Known rows, with every way that one mark hangs from another:
Z_515[Z_416[Z_977[Z_504[Z_661[Z_52[Z_938[Z_962]]]]]]]: 5.318	2.530	-3.974	-0.323	-4.083	0.116	1.004	2.451	-1.595	-0.040	3.736	1.391	4.313	-0.967	2.912	5.660	0.970	2.614	-0.595	4.984	-4.106	-1.079	2.433	-1.746	0.587	-3.761	0.398	3.010	-1.041	-1.263	-0.125	-0.187	-6.045	4.441
Z_504[Z_661[Z_52]]: 2.945	0.321	2.455	1.471	-2.896	-0.743	-2.767	4.255	1.484	-0.024	2.455	-2.004	-1.239	-3.759	3.346	-0.610	-1.220	0.431	-1.766	2.458	0.924	0.067	2.507	4.966	0.872	-1.536	-2.194	2.821	3.702	-2.598	-1.127	2.865	-1.747	3.626
Z_416[Z_977[Z_504[Z_661[Z_52[Z_938[Z_962[Z_762[Z_931]]]]]]]]: 1.571	2.206	-1.919	1.569	-3.103	-0.104	1.053	0.057	-0.801	-1.854	2.502	-1.642	4.974	0.863	3.811	3.911	-4.327	2.987	-1.692	5.053	1.232	0.139	1.482	-2.522	-2.144	-0.639	-0.403	2.781	-0.880	-3.024	-1.043	0.953	-4.654	4.103
Z_962[Z_464[Z_52 Z_804] Z_762[Z_931] Z_938]: -5.273	-2.423	4.165	0.889	-3.309	-4.347	-0.398	0.677	-2.649	-3.365	-3.252	-0.063	3.265	-1.194	0.276	-7.150	-1.274	-1.610	0.289	-4.372	3.688	3.674	-0.617	-2.637	-6.160	3.895	-3.869	1.776	1.494	5.309	-3.137	0.262	-1.850	-3.953
Z_416[Z_977[Z_504]]: 3.433	-3.671	-1.865	3.717	-3.526	-1.822	-1.771	0.754	2.378	0.624	-0.339	2.075	-3.348	1.578	-1.976	0.689	-0.989	3.997	-3.054	3.883	-3.660	-0.476	3.872	2.335	0.482	-0.464	0.281	1.087	3.175	-0.936	-3.525	2.632	-3.651	3.714
Z_515[Z_416[Z_977[Z_504[Z_661[Z_52]]]]]: 4.292	1.135	-0.783	1.661	-2.081	-3.503	-1.645	2.943	-0.016	-4.300	2.530	2.464	-0.594	-1.120	2.928	2.122	-0.250	1.040	-2.564	4.749	-2.877	-2.040	1.933	-0.603	4.380	-2.667	-2.915	3.852	3.651	-1.261	-1.195	2.333	-4.179	6.460
Z_977[Z_416 Z_504[Z_661[Z_52]]]: 4.696	0.003	-0.465	0.744	-2.264	-1.909	-1.953	2.378	-0.188	-4.293	2.713	-0.100	-3.055	-4.168	1.839	0.426	-2.089	1.024	-4.831	2.829	-2.065	-2.620	4.679	2.013	4.942	-2.562	-2.743	2.429	5.499	-1.004	-0.265	1.512	-1.710	6.977
Z_464[Z_52[Z_938] Z_804]: 2.535	-4.180	-4.446	1.086	-5.473	-0.713	-0.997	2.162	-0.703	1.012	-0.517	1.745	3.197	-3.001	-0.596	0.451	-1.260	2.252	-2.436	-1.471	-3.089	1.800	2.095	2.164	-6.713	5.563	-0.022	6.857	0.466	3.755	-1.272	-0.162	-2.083	-1.537
Z_515[Z_416[Z_977[Z_504[Z_661[Z_52[Z_938]]]]]]: 4.024	1.344	-2.722	0.473	-3.450	-2.556	-0.257	2.661	-1.196	-1.545	2.877	3.934	2.104	-1.393	3.589	4.934	0.968	2.685	-1.930	4.062	-3.001	-2.940	2.760	-0.074	0.726	-1.271	-2.286	4.966	1.026	-0.617	-1.337	1.305	-5.253	6.227
Z_661[Z_52]: 2.226	-2.461	2.412	4.512	-3.984	-0.392	-1.047	4.693	0.140	0.644	1.474	-2.416	-2.893	-4.064	-0.382	-2.642	-0.730	0.423	-0.497	-0.190	0.503	0.243	3.023	5.212	-1.492	0.907	0.816	0.745	2.411	-1.768	-0.714	0.719	-3.160	1.605
Z_52[Z_938[Z_962[Z_464]]]: 1.131	-4.452	0.817	-1.864	-5.763	5.649	-0.051	1.544	-2.611	5.459	1.070	-1.969	1.013	-1.815	-1.817	-1.463	2.866	2.905	1.594	1.555	-0.595	0.991	3.429	3.800	-5.669	-3.687	3.752	-1.876	-1.249	1.054	-0.654	0.693	-3.990	-2.245
Z_504[Z_661[Z_52[Z_938[Z_962[Z_464[Z_804] Z_762]]]]]: -1.966	1.269	-0.999	-4.974	-1.091	-0.419	-2.174	1.586	-2.701	-3.765	1.630	-4.801	8.101	-1.233	2.908	-0.170	0.114	-1.944	1.301	1.053	2.874	2.025	0.865	1.629	-4.288	-3.242	-0.508	1.418	-3.273	2.256	1.557	1.685	-0.677	0.309
Z_515[Z_416[Z_977]]: 3.193	-5.311	0.005	2.935	-3.947	-1.235	-2.967	3.465	2.204	0.854	-0.357	1.649	-2.593	-0.919	-1.259	-0.482	1.743	4.339	-0.384	2.464	-3.523	-0.282	2.718	-0.191	2.496	-1.705	2.643	1.109	3.922	0.617	-0.498	-1.090	-4.124	0.986
Z_661[Z_52[Z_938[Z_962]] Z_504]: 4.683	1.294	-1.000	5.954	-6.412	2.426	2.902	1.308	-5.080	2.005	3.998	-3.387	1.503	-3.071	-0.110	2.246	-0.262	1.881	1.648	0.561	-0.078	2.268	1.239	2.216	-4.881	-0.078	3.283	-1.379	-0.787	-3.378	0.651	0.282	-3.966	-0.503
Z_52[Z_938[Z_962[Z_464[Z_804]]]]: 0.867	-3.825	-1.605	-2.267	-4.794	1.997	-0.560	0.948	-2.773	2.905	-0.093	-1.304	4.007	-1.590	-1.244	-1.049	1.723	2.131	0.776	0.896	-2.141	2.820	2.015	3.078	-6.295	-1.298	2.090	0.075	-1.984	3.316	0.220	-0.141	-2.492	-4.290
Z_515[Z_416]: 3.279	-4.252	1.341	1.263	-3.769	1.293	-3.378	4.824	2.336	0.289	-0.081	0.336	-4.947	-5.679	-1.555	-3.790	1.966	2.606	-0.859	0.799	-3.172	-1.075	2.747	0.367	3.012	-0.660	3.136	1.166	3.305	1.893	1.252	-1.567	-2.376	-1.062
Z_977[Z_416 Z_504[Z_661]]: 5.231	-2.305	-2.071	-1.308	-1.964	0.015	-4.234	0.764	2.629	-2.137	1.386	1.547	-4.353	-2.979	0.358	0.721	-1.068	3.288	-5.768	4.789	-4.138	-3.032	5.536	0.814	5.498	-3.343	-0.996	2.567	6.010	0.297	-0.544	0.984	-0.668	4.679
Z_515[Z_416[Z_977[Z_504]]]: 4.232	-3.383	-1.763	2.374	-3.173	-2.130	-2.516	2.425	1.712	-1.759	0.092	3.343	-3.736	-0.709	-2.000	-0.163	1.311	3.835	-2.479	3.368	-5.420	-1.847	2.924	-1.175	3.694	-1.197	1.326	1.801	3.203	1.449	-0.773	0.684	-3.987	2.827
Z_938[Z_962]: 4.677	-3.446	0.005	1.350	-4.396	4.538	-2.219	2.619	2.360	4.059	1.223	-3.421	-2.352	-2.217	-2.464	-2.099	-0.311	2.893	-0.095	2.049	-2.712	1.875	3.226	2.736	-0.075	-2.206	5.388	-0.601	1.457	-1.114	0.590	-0.758	-2.403	-2.093
Z_804[Z_464[Z_52]]: 1.507	-5.027	0.106	0.094	-6.617	3.518	-2.534	2.504	-1.584	0.854	-0.422	-1.366	-1.428	-4.959	-3.287	-4.262	-1.786	-0.205	-1.691	0.125	0.110	1.025	3.652	2.393	-1.869	1.924	0.017	3.409	3.918	2.563	-3.515	0.680	-3.190	2.170
Z_52[Z_938]: 3.101	-5.167	-0.714	1.123	-5.537	2.749	-1.280	2.621	1.453	5.284	0.156	0.582	-1.590	-3.261	-1.353	-0.818	1.077	4.301	-0.943	-0.032	-1.759	-0.040	4.354	4.578	-3.580	1.048	2.942	1.928	0.981	0.583	-1.096	0.016	-3.047	-0.876
Z_931[Z_762]: 2.039	-5.506	1.603	1.728	-2.519	3.451	-2.368	0.598	3.912	0.804	-1.157	-1.193	-5.850	-0.342	-0.815	-3.136	-0.598	3.913	-4.217	-0.780	-1.066	0.124	2.544	4.265	0.511	-0.855	2.050	0.961	2.566	0.073	1.020	-0.906	0.011	-0.595

Rows:
-4.399	-2.615	0.473	-2.013	-0.687	-4.468	-2.613	0.933	-1.810	-3.448	-3.046	-1.369	2.945	0.907	-1.306	-5.714	1.872	-3.099	0.400	-4.909	3.323	3.527	1.398	0.063	-5.461	1.557	-2.581	2.262	0.446	5.934	-2.663	1.296	-1.281	-1.857
Z_962[Z_464[Z_52 Z_804] Z_762 Z_938]
2.440	1.703	-5.201	-0.901	-1.627	0.181	-0.489	0.199	0.112	-1.606	2.866	-2.547	5.007	2.757	2.668	5.384	-1.347	1.908	-0.990	4.673	0.202	0.367	3.191	0.783	-1.400	-3.082	0.708	2.705	-1.867	-2.196	-0.554	1.820	-3.265	6.043
Z_416[Z_977[Z_504[Z_661[Z_52[Z_938[Z_962[Z_762]]]]]]]
1.971	1.176	-1.611	-1.003	-3.912	0.431	1.390	-0.539	-4.513	0.133	3.169	0.231	4.775	1.744	2.696	4.332	0.163	1.264	0.036	5.639	-0.542	0.515	2.781	2.592	-3.867	-6.123	-2.386	0.767	-1.235	-2.442	-2.883	4.061	-5.295	5.453
Z_416[Z_977[Z_504[Z_661[Z_52[Z_938[Z_962[Z_464]]]]]]]
-1.409	-2.899	1.550	0.079	-3.603	-3.693	-0.495	1.667	-3.763	0.146	-2.185	1.197	2.257	-0.573	-1.130	-4.699	1.941	-1.558	-0.066	-4.009	0.680	3.591	1.417	1.261	-6.309	1.508	-3.900	2.299	1.305	4.880	-4.225	1.046	-2.912	-2.432
Z_962[Z_464[Z_52 Z_804] Z_938]
3.205	1.020	-3.417	1.694	-3.694	-2.633	0.425	1.071	-0.698	0.210	2.483	2.807	2.139	0.927	3.257	5.343	-0.610	3.159	-3.140	4.122	-1.041	-1.119	3.528	3.510	-2.013	-0.645	-3.628	4.520	1.432	-3.052	-3.391	3.426	-4.570	7.209
Z_416[Z_977[Z_504[Z_661[Z_52[Z_938]]]]]
-4.081	-3.336	4.304	-2.131	-0.897	-0.968	-1.773	1.520	0.372	0.714	-2.175	-1.901	-1.728	0.543	-1.782	-6.355	3.731	-0.418	2.442	-2.984	4.253	1.581	4.290	2.742	-2.819	-3.325	0.439	-2.283	0.995	2.824	-2.329	1.130	-2.355	-1.252
Z_962[Z_464 Z_762 Z_938]
1.910	-2.969	-6.967	-1.450	-3.063	1.936	-2.728	1.322	0.170	-0.889	-0.312	-3.781	5.759	-1.214	-1.886	-0.083	-1.346	0.656	-0.321	-1.615	-1.916	2.563	1.758	-0.697	-5.694	3.240	4.181	4.728	-2.229	4.170	1.363	-1.454	-0.977	-3.000
Z_464[Z_52[Z_938[Z_962[Z_762]]] Z_804]
-2.373	1.217	4.022	5.069	-5.134	2.056	3.092	-0.482	-7.929	-2.089	2.015	-4.576	2.925	-3.115	1.594	-2.368	-1.845	0.100	3.148	-0.500	5.419	1.692	-1.929	-1.056	-6.490	-0.137	1.216	-3.432	-1.053	-1.243	1.336	1.199	-3.545	-1.239
Z_661[Z_52[Z_938[Z_962[Z_464 Z_762[Z_931]]]] Z_504]
1.033	-2.950	-3.166	1.287	-5.146	1.714	-0.947	1.252	-0.587	-0.797	-0.381	-2.710	6.330	-3.185	-0.455	-1.529	-4.276	2.003	-0.969	-1.582	-0.751	2.528	-0.002	-3.514	-6.719	5.713	3.016	4.954	-1.807	2.882	1.214	-2.287	-1.525	-4.668
Z_464[Z_52[Z_938[Z_962[Z_762[Z_931]]]] Z_804]
1.799	-3.269	-1.008	1.782	-5.690	5.248	-0.452	1.099	-0.858	1.492	0.239	-3.097	2.059	-3.347	-0.490	-1.962	-3.079	2.910	-0.169	-0.618	0.197	1.544	0.994	-2.721	-5.624	3.296	4.339	3.521	-0.316	0.673	0.148	-1.982	-3.189	-3.045
Z_464[Z_52[Z_938[Z_962[Z_762[Z_931]]]]]
-2.445	-3.705	3.403	1.668	-3.954	3.970	-1.928	0.774	-2.750	-2.269	0.282	-4.239	0.276	-2.960	-0.972	-6.344	-2.733	-0.307	1.294	0.348	2.168	2.080	-0.922	-2.153	-3.777	-0.374	1.602	-0.278	1.457	1.717	-0.082	0.664	-2.388	-2.019
Z_938[Z_962[Z_464[Z_52] Z_762[Z_931]]]
-3.875	-4.439	-2.521	-1.627	-2.563	-1.400	-3.085	0.634	-2.795	-3.666	-2.526	-0.764	3.933	-0.855	-0.495	-2.918	0.067	-0.568	-0.413	-3.175	1.088	1.174	0.785	1.084	-7.331	2.828	-0.779	3.905	-0.725	6.659	-0.888	1.799	-0.297	-1.210
Z_962[Z_464[Z_52[Z_938] Z_804] Z_762]
-2.164	-3.718	-2.395	-3.848	-2.015	1.375	-2.941	0.718	-1.232	-0.823	-1.040	-3.572	5.167	-0.398	-1.265	-2.275	1.267	0.414	1.990	-0.340	0.620	2.266	1.458	1.377	-5.015	-1.501	3.735	-0.583	-3.713	4.704	1.803	-0.109	-0.515	-3.900
Z_52[Z_938[Z_962[Z_464[Z_804] Z_762]]]
4.735	-3.139	-5.933	0.214	-5.632	1.827	-0.497	1.855	-1.622	2.359	0.257	-0.994	5.091	-2.839	-1.460	0.875	-1.300	1.930	-1.144	-0.558	-4.062	2.755	1.552	0.647	-6.883	3.343	3.003	5.161	-1.261	2.894	-0.301	-1.780	-2.791	-3.275
Z_464[Z_52[Z_938[Z_962]] Z_804]
2.729	-0.082	0.907	-0.268	-4.520	0.725	-0.671	3.529	-0.047	2.552	2.602	-0.159	1.853	-3.807	3.133	2.343	0.246	2.280	-1.569	1.498	0.509	-0.689	3.456	5.577	-3.035	-0.436	-1.373	4.085	1.219	-1.883	-1.337	1.471	-3.022	3.146
Z_504[Z_661[Z_52[Z_938]]]
-2.234	1.077	4.183	-1.286	-3.819	3.297	0.015	1.760	-3.633	-0.628	2.286	-4.136	4.700	-3.637	4.438	-1.392	-1.669	0.120	1.474	1.942	4.797	0.093	0.188	0.422	-4.505	-3.068	-0.010	0.095	-1.552	-0.747	0.813	1.011	-2.743	0.428
Z_504[Z_661[Z_52[Z_938[Z_962[Z_464 Z_762[Z_931]]]]]]
-2.577	-3.621	1.417	-1.044	-4.014	1.977	-0.842	0.511	-2.725	-0.582	-1.228	-3.279	5.715	-2.281	0.066	-3.626	-1.663	1.614	1.417	0.303	1.429	2.666	-0.274	-1.512	-5.962	1.133	2.179	-0.250	-2.493	3.791	1.897	-1.030	-1.677	-5.617
Z_52[Z_938[Z_962[Z_464[Z_804] Z_762[Z_931]]]]
1.306	-3.354	2.406	2.181	-3.352	3.870	-2.429	1.926	2.653	0.866	0.348	-5.181	-1.231	-2.836	-1.356	-4.461	-3.052	3.003	0.140	1.806	0.479	1.214	1.579	-1.594	-0.003	0.005	5.240	-0.624	1.304	-0.472	1.546	-1.572	-1.645	-3.035
Z_938[Z_962[Z_762[Z_931]]]
-3.183	-4.728	-0.297	-0.793	-2.686	2.119	-1.941	0.824	-2.262	-1.421	-0.989	-0.724	0.704	-1.538	-0.722	-3.220	1.447	0.155	0.505	-2.686	2.599	-0.339	2.059	2.515	-7.001	0.114	0.591	2.248	0.066	4.216	-1.597	2.147	-2.490	0.945
Z_962[Z_464[Z_52[Z_938]] Z_762]
-1.330	1.531	-2.886	-2.534	-0.964	-0.041	-0.193	-0.781	-3.260	-3.261	2.327	-2.011	5.494	3.532	2.691	2.943	-0.001	0.089	0.597	4.315	2.269	0.113	2.454	1.306	-3.220	-5.551	-1.487	0.821	-2.478	-0.726	-1.388	3.705	-4.099	6.312
Z_416[Z_977[Z_504[Z_661[Z_52[Z_938[Z_962[Z_464 Z_762]]]]]]]
-1.237	-4.813	-1.295	-0.295	-4.983	-1.005	-1.140	1.303	-4.156	0.081	-0.825	2.091	3.587	-2.092	-0.206	-1.884	0.458	0.350	-0.663	-2.148	-1.580	1.107	0.611	2.478	-8.162	3.177	-2.457	4.453	-0.031	5.119	-2.286	1.933	-2.517	-1.448
Z_962[Z_464[Z_52[Z_938] Z_804]]
1.912	1.418	-1.741	-2.545	-1.981	3.144	-1.802	2.966	0.901	0.559	2.925	-5.607	4.239	-2.047	2.198	1.690	-0.556	0.825	0.507	1.775	2.537	0.347	3.355	2.635	-2.205	-2.627	2.886	2.437	-2.238	-1.371	1.518	0.253	-2.232	2.256
Z_504[Z_661[Z_52[Z_938[Z_962[Z_762]]]]]
-3.159	-3.510	2.453	-0.071	-2.580	0.240	-2.804	0.678	-0.773	-3.003	-0.986	-4.676	2.639	-2.124	-0.518	-6.225	-2.805	0.315	0.489	1.308	1.511	2.438	-1.064	-2.146	-1.902	0.090	2.032	-1.533	0.091	3.300	1.514	-0.143	-0.440	-5.544
Z_938[Z_962[Z_464[Z_804] Z_762[Z_931]]]
-1.831	-4.000	0.076	-3.357	-2.488	4.883	-1.801	0.681	-0.977	1.892	0.053	-4.434	1.661	-0.826	-1.717	-2.805	2.611	1.671	3.098	0.609	1.649	0.931	3.551	2.478	-4.523	-4.101	4.838	-2.096	-2.486	2.295	1.126	0.658	-2.760	-1.734
Z_52[Z_938[Z_962[Z_464 Z_762]]]
1.247	1.472	1.429	0.118	-3.912	3.178	0.001	2.386	-0.118	0.415	2.813	-4.701	4.819	-4.158	3.808	0.562	-3.635	2.161	0.376	2.006	3.453	0.578	0.840	-0.258	-3.105	-0.155	1.726	2.519	-0.935	-2.740	1.532	-0.880	-3.060	0.383
Z_504[Z_661[Z_52[Z_938[Z_962[Z_762[Z_931]]]]]]
-1.979	1.712	-1.931	1.999	-2.609	-1.958	0.537	-0.396	-7.307	-4.917	1.483	-5.206	6.087	-0.447	0.759	-0.655	-0.010	-2.156	2.819	-1.094	3.296	3.340	-1.150	0.820	-6.306	-0.184	1.136	-2.481	-3.108	1.574	2.066	1.643	-1.004	-1.617
Z_661[Z_52[Z_938[Z_962[Z_464[Z_804] Z_762]]] Z_504]
6.809	0.890	-3.832	-1.550	-4.273	2.522	0.638	1.699	-2.582	-0.472	4.283	-1.034	1.748	-3.602	1.741	4.324	-1.422	2.371	-3.062	3.016	-3.512	-2.431	5.627	0.578	0.622	-3.281	1.199	2.155	0.877	-0.742	0.891	-0.908	-3.860	4.777
Z_977[Z_416 Z_504[Z_661[Z_52[Z_938[Z_962]]]]]
-1.200	-2.815	3.716	0.559	-4.075	-0.473	-0.406	1.890	-3.034	2.247	-1.014	0.899	-1.210	-1.004	-1.590	-5.381	2.803	-0.764	0.745	-3.653	1.834	2.332	3.155	2.653	-6.046	-0.925	-2.554	0.974	1.997	2.688	-5.119	1.557	-3.872	-0.298
Z_962[Z_464[Z_52] Z_938]
-4.277	-4.673	2.500	1.404	-4.890	1.956	-0.623	0.624	-3.075	-1.346	-1.193	-0.038	0.919	-3.258	0.697	-5.029	-1.387	0.737	-0.174	-2.585	3.261	-0.324	0.016	-0.241	-7.399	2.957	-0.742	2.522	0.535	3.094	-1.863	1.222	-3.362	-1.045
Z_962[Z_464[Z_52[Z_938]] Z_762[Z_931]]
-4.907	-3.036	7.502	0.671	-2.914	-0.819	-0.450	1.512	-0.523	0.799	-2.039	-1.454	-1.568	-1.457	-0.375	-7.718	1.048	0.335	1.737	-3.068	5.517	1.826	1.753	-0.192	-3.050	-0.717	-0.908	-2.477	1.916	2.142	-2.299	0.347	-3.099	-2.852
Z_962[Z_464 Z_762[Z_931] Z_938]
0.991	0.274	1.941	-2.637	-4.518	3.463	0.309	2.234	-4.004	2.519	3.844	-2.857	3.799	-2.894	2.644	1.326	1.647	0.240	1.466	2.627	1.805	0.637	2.248	4.426	-5.158	-5.353	-0.383	0.287	-1.218	-1.733	-0.329	2.089	-3.548	1.274
Z_504[Z_661[Z_52[Z_938[Z_962[Z_464]]]]]
0.963	-3.640	-3.907	-3.614	-5.551	6.960	-1.638	1.080	-2.141	1.751	0.358	-4.613	3.560	-3.308	-3.567	-2.204	-0.672	0.111	-0.104	-0.596	1.691	1.904	4.481	-0.412	-4.438	0.135	5.237	3.191	-1.401	3.325	-0.893	-1.703	-3.316	0.821
Z_804[Z_464[Z_52[Z_938[Z_962[Z_762]]]]]
-5.428	-2.814	5.715	0.026	-1.852	-4.386	-1.102	1.024	-1.083	-1.863	-3.368	-0.679	2.268	-0.640	0.149	-7.434	-0.502	-0.311	0.492	-3.120	4.046	3.348	0.603	-1.593	-3.625	1.636	-2.294	-0.822	0.680	4.339	-1.615	0.222	-1.337	-4.738
Z_962[Z_464[Z_804] Z_762[Z_931] Z_938]
-2.257	-3.948	3.172	-0.447	-4.518	4.873	-0.340	0.601	-1.825	2.014	-0.153	-3.280	1.604	-2.673	-0.192	-4.117	-0.279	2.384	2.094	1.304	2.679	0.543	1.267	-0.202	-5.666	-1.757	3.576	-1.848	-1.611	1.615	1.104	-0.473	-3.160	-3.539
Z_52[Z_938[Z_962[Z_464 Z_762[Z_931]]]]
